Known rows, with every way that one mark hangs from another
devupal{biger{muni}}: [ -6  -3  -4   2  -6  -4  13   0  22  -1  -1  -4  -8  -4  -1 -11  -8  -4
  12 -10]
devupal{biger{muni{zelo} zodeg{torivip}}}: [ 13  -4  -1  -1  -2 -17   1   7   4 -11  -3  -1 -16  -2 -15   3  -2  -8
  -6  10]
zelo{muni{biger{bime zodeg}}}: [  6  -3  -1   0   5   9   6  -2  -6 -21  -5   2  -8  -1   1   9  -2   2
   4   3]
muni{biger{zodeg} zelo}: [ 12  17  -3  -7   2   2   2   9 -22  -1  -4  -9   0  -4   8   7  -6  -2
  -3   9]
zodeg{torivip{rugap}}: [  4  15   3 -11   2  -2  18  -8 -10  -4   3   5   5   2 -18 -12   7   6
   6  -8]
muni{biger{devupal}}: [ -5  11  -3   0   0   6  -3  -5 -13  -5   6  -7  19   3  23 -11   0   6
  -4  -5]
zelo{muni{biger{devupal}}}: [ -5   8  -9   0   0   1   9  -5  -4 -14  -1  -6  12   8  25  -3   4   5
  -2   3]
muni{biger}: [  2  17  -4  -4   0   9  14  -1 -15 -10   4  -9  10  -3  10 -12  -7   7
   1  -8]
torivip{rugap}: [ -5  15   2 -10   0   4  18  -6   1  14  -1   4   3  -1  -5  -7   1   2
  19 -10]
bime{biger{devupal zodeg{torivip{rugap}}}}: [  8  -7   4  -2   7  -5  -1 -13 -17  12   1  -1  13   5 -15   3  16  -2
 -14  -1]
bime{biger}: [  2   8  -8   2   0   7  22  -4  -1  11   2 -11   9  -3  -3 -16  -2   0
  -3 -13]
torivip{rugap zodeg}: [-12  24   3 -12  -1   6  27  -7  13  22   6  -1   3   5  -9 -14   0   6
  22  -7]
muni{biger zelo}: [  8  24  -5  -5  -1   6  16  10 -14   0   2  -8   8  -2  14  -5  -6   7
  -3   4]
muni{biger{zodeg{torivip}} zelo}: [ 22  16  -1  -8   4  -4   2   7 -33 -18   1  -7   2   0  -5   3   0   2
 -18  12]
zelo{muni{biger{bime devupal}}}: [ -6  -3  -1   4   1   8   3  -5   3 -12   2   5   8   8  18  -4   5  10
   0   1]
biger{muni}: [-10   6  -6  -1  -6   2  16   3  13  -4   0  -3  -3  -3   0   0  -5   3
   9  -7]
devupal{biger{zodeg}}: [  4   0  -1  -2   3  -5  -4  -8   3   2  -6  -3  -8  -6  -5 -14 -11 -15
  12  -9]
devupal{biger}: [ -1   6  -2  -1  -1  -3  11  -6  11   2   0  -2  -1  -4   1 -29 -10  -7
  14 -14]
rugap{torivip}: [-12  20  -4 -10  -5   5  11  -4  17  14   2  -1   2  -4   7 -17  -1  -2
  18 -12]
biger{zodeg}: [ 0  9 -3 -5  3  2 -2 -4 -6 -5 -5 -3 -2 -5 -4 -6 -6 -8  8 -6]
bime{biger{devupal muni zodeg}}: [ -6 -15  -5   7  -2  -2  -4  -2   5  10  -2 -10   5  -1   1  15   4  -5
 -11   0]
biger{bime devupal muni zodeg}: [-14 -17   5   6  -2   2 -21  -1  14   2  -1   8  -4   1   0  15   2  -1
   5   0]
devupal{biger{muni{zelo}}}: [ -1   3  -5   1  -7  -9  15  10  21  12  -3  -2 -12  -2   3  -4  -8  -4
   9   3]
muni{biger{bime devupal zodeg} zelo}: [  4   0   6   1   4   5 -20   6 -13   8   1   4   6   2  14   7   0   2
  -7  11]

Rows
[  6 -22   7   4   1  -6  -5  -2  11 -18   1   8 -16  -4 -24  -3  -2  -3
   0  -4] => devupal{biger{bime muni zodeg{torivip}}}
[ -1  -8   3   5  -5  -3   9  10  29  16   0   8 -15  -2  -3  -5  -7   1
  11   1] => devupal{biger{bime muni{zelo}}}
[ -5 -19   5   5   0  -4 -19  -3   3 -16   4   9  -2   4 -12   8   9   3
  -9   2] => biger{bime devupal muni zodeg{torivip}}
[ -9 -12   4   5  -3  -1 -17   9  13  15  -3   9  -8   3   3  20   3   0
   1  11] => biger{bime devupal muni{zelo} zodeg}
[  0  -9  -7   6  -3  -6  -2   8   4  24  -4  -9   1   2   5  22   5  -5
 -16  11] => bime{biger{devupal muni{zelo} zodeg}}
[  3   4  -9   2  -7  -1  28  12  10  18  -1 -10  -2  -2  -2   7   1   4
  -9   4] => bime{biger{muni{zelo}}}
[ 12   6   5  -2   4   9  -4   9 -16   1   0   2  -3  -4   3   6  -4   2
  -2   8] => muni{biger{bime zodeg} zelo}
[ 0 -5 -4  4  3  0 -8 -9 -6 15 -1 -8 12  0  2 -2  4 -8 -9 -5] => bime{biger{devupal zodeg}}
[  8   1  -5  -2   5  -6  -4  -8 -19 -35  -2  -5   7   8   7   5  10  -1
 -17  10] => zelo{muni{biger{devupal zodeg{torivip}}}}
[ -1   5  -1  -1   3   4 -18  -5 -20  -6   1  -8  13   0  17   3  -1  -3
  -5   0] => muni{biger{devupal zodeg}}
[  9  -7   8   2   7   5 -22  -7 -24 -21   7   4  11   3   0  -4   7   6
 -16   1] => muni{biger{bime devupal zodeg{torivip}}}
[  0  18  -3  -2  -1   2  -1   6 -13   8   4  -6  15   5  25  -5   1   5
  -8   7] => muni{biger{devupal} zelo}
[ -9  -8   6   4   4   4 -23  -8   2   7   0   9   3   1   2  -4   0  -4
   6  -6] => biger{bime devupal zodeg}
[  1  -9   8   2   5  -1 -23  -9  -8 -14   5  11   4   5  -9  -8   7   0
  -7  -4] => biger{bime devupal zodeg{torivip}}
[ -2 -20   6   6   0   0  -6  -1  20   1  -4   7 -18  -7 -12   2  -9  -7
  13  -5] => devupal{biger{bime muni zodeg}}
[  0  -1  -2  -1  -3 -14 -11   7  -3  -4  -1   0  -2   6  -3  16   8  -2
 -15  16] => biger{devupal muni{zelo} zodeg{torivip}}
[  1 -12  11  -5   2   0   3  -1  -1  -5  -1  13 -12  -1 -29  17   8   6
   6   0] => biger{bime muni zodeg{torivip{rugap}}}
[ -5  -2  -8   6  -7  -4  11   9  12  25   1  -8   7   4  11   9   6   3
 -14   6] => bime{biger{devupal muni{zelo}}}
[ -6   1   5   4   2  12 -10  -4  -6  -3   9   3  15   3  17 -12   1  11
  -2  -6] => muni{biger{bime devupal}}
[ -1  -6   6   3   5  10 -22  -5 -14  -7   4   2   9   0  11   1   0   3
  -3  -1] => muni{biger{bime devupal zodeg}}
[ -7 -14   4   7  -4   3   7   0  28   4   2   7 -12  -5  -6 -10  -8   1
  14 -12] => devupal{biger{bime muni}}
[ -4  -8  -2   1  -2  -9 -14  -3  -4 -18   1  -1   1   4  -6   8   7  -1
 -11   5] => biger{devupal muni zodeg{torivip}}
[  7 -11   6  -5   1 -12   5  -5   2  -2  -4   4 -13  -3 -26   8   3  -6
   7   1] => devupal{biger{muni zodeg{torivip{rugap}}}}
[  0  -4   2   1  -2   1  -1  13  12   8  -5   8 -16  -4  -8  19  -4   0
   5   8] => biger{bime muni{zelo} zodeg}
[  4 -14   5   5  -2  -5  -3  10  19  13  -5   8 -22  -5  -9   8  -8  -7
  10   5] => devupal{biger{bime muni{zelo} zodeg}}
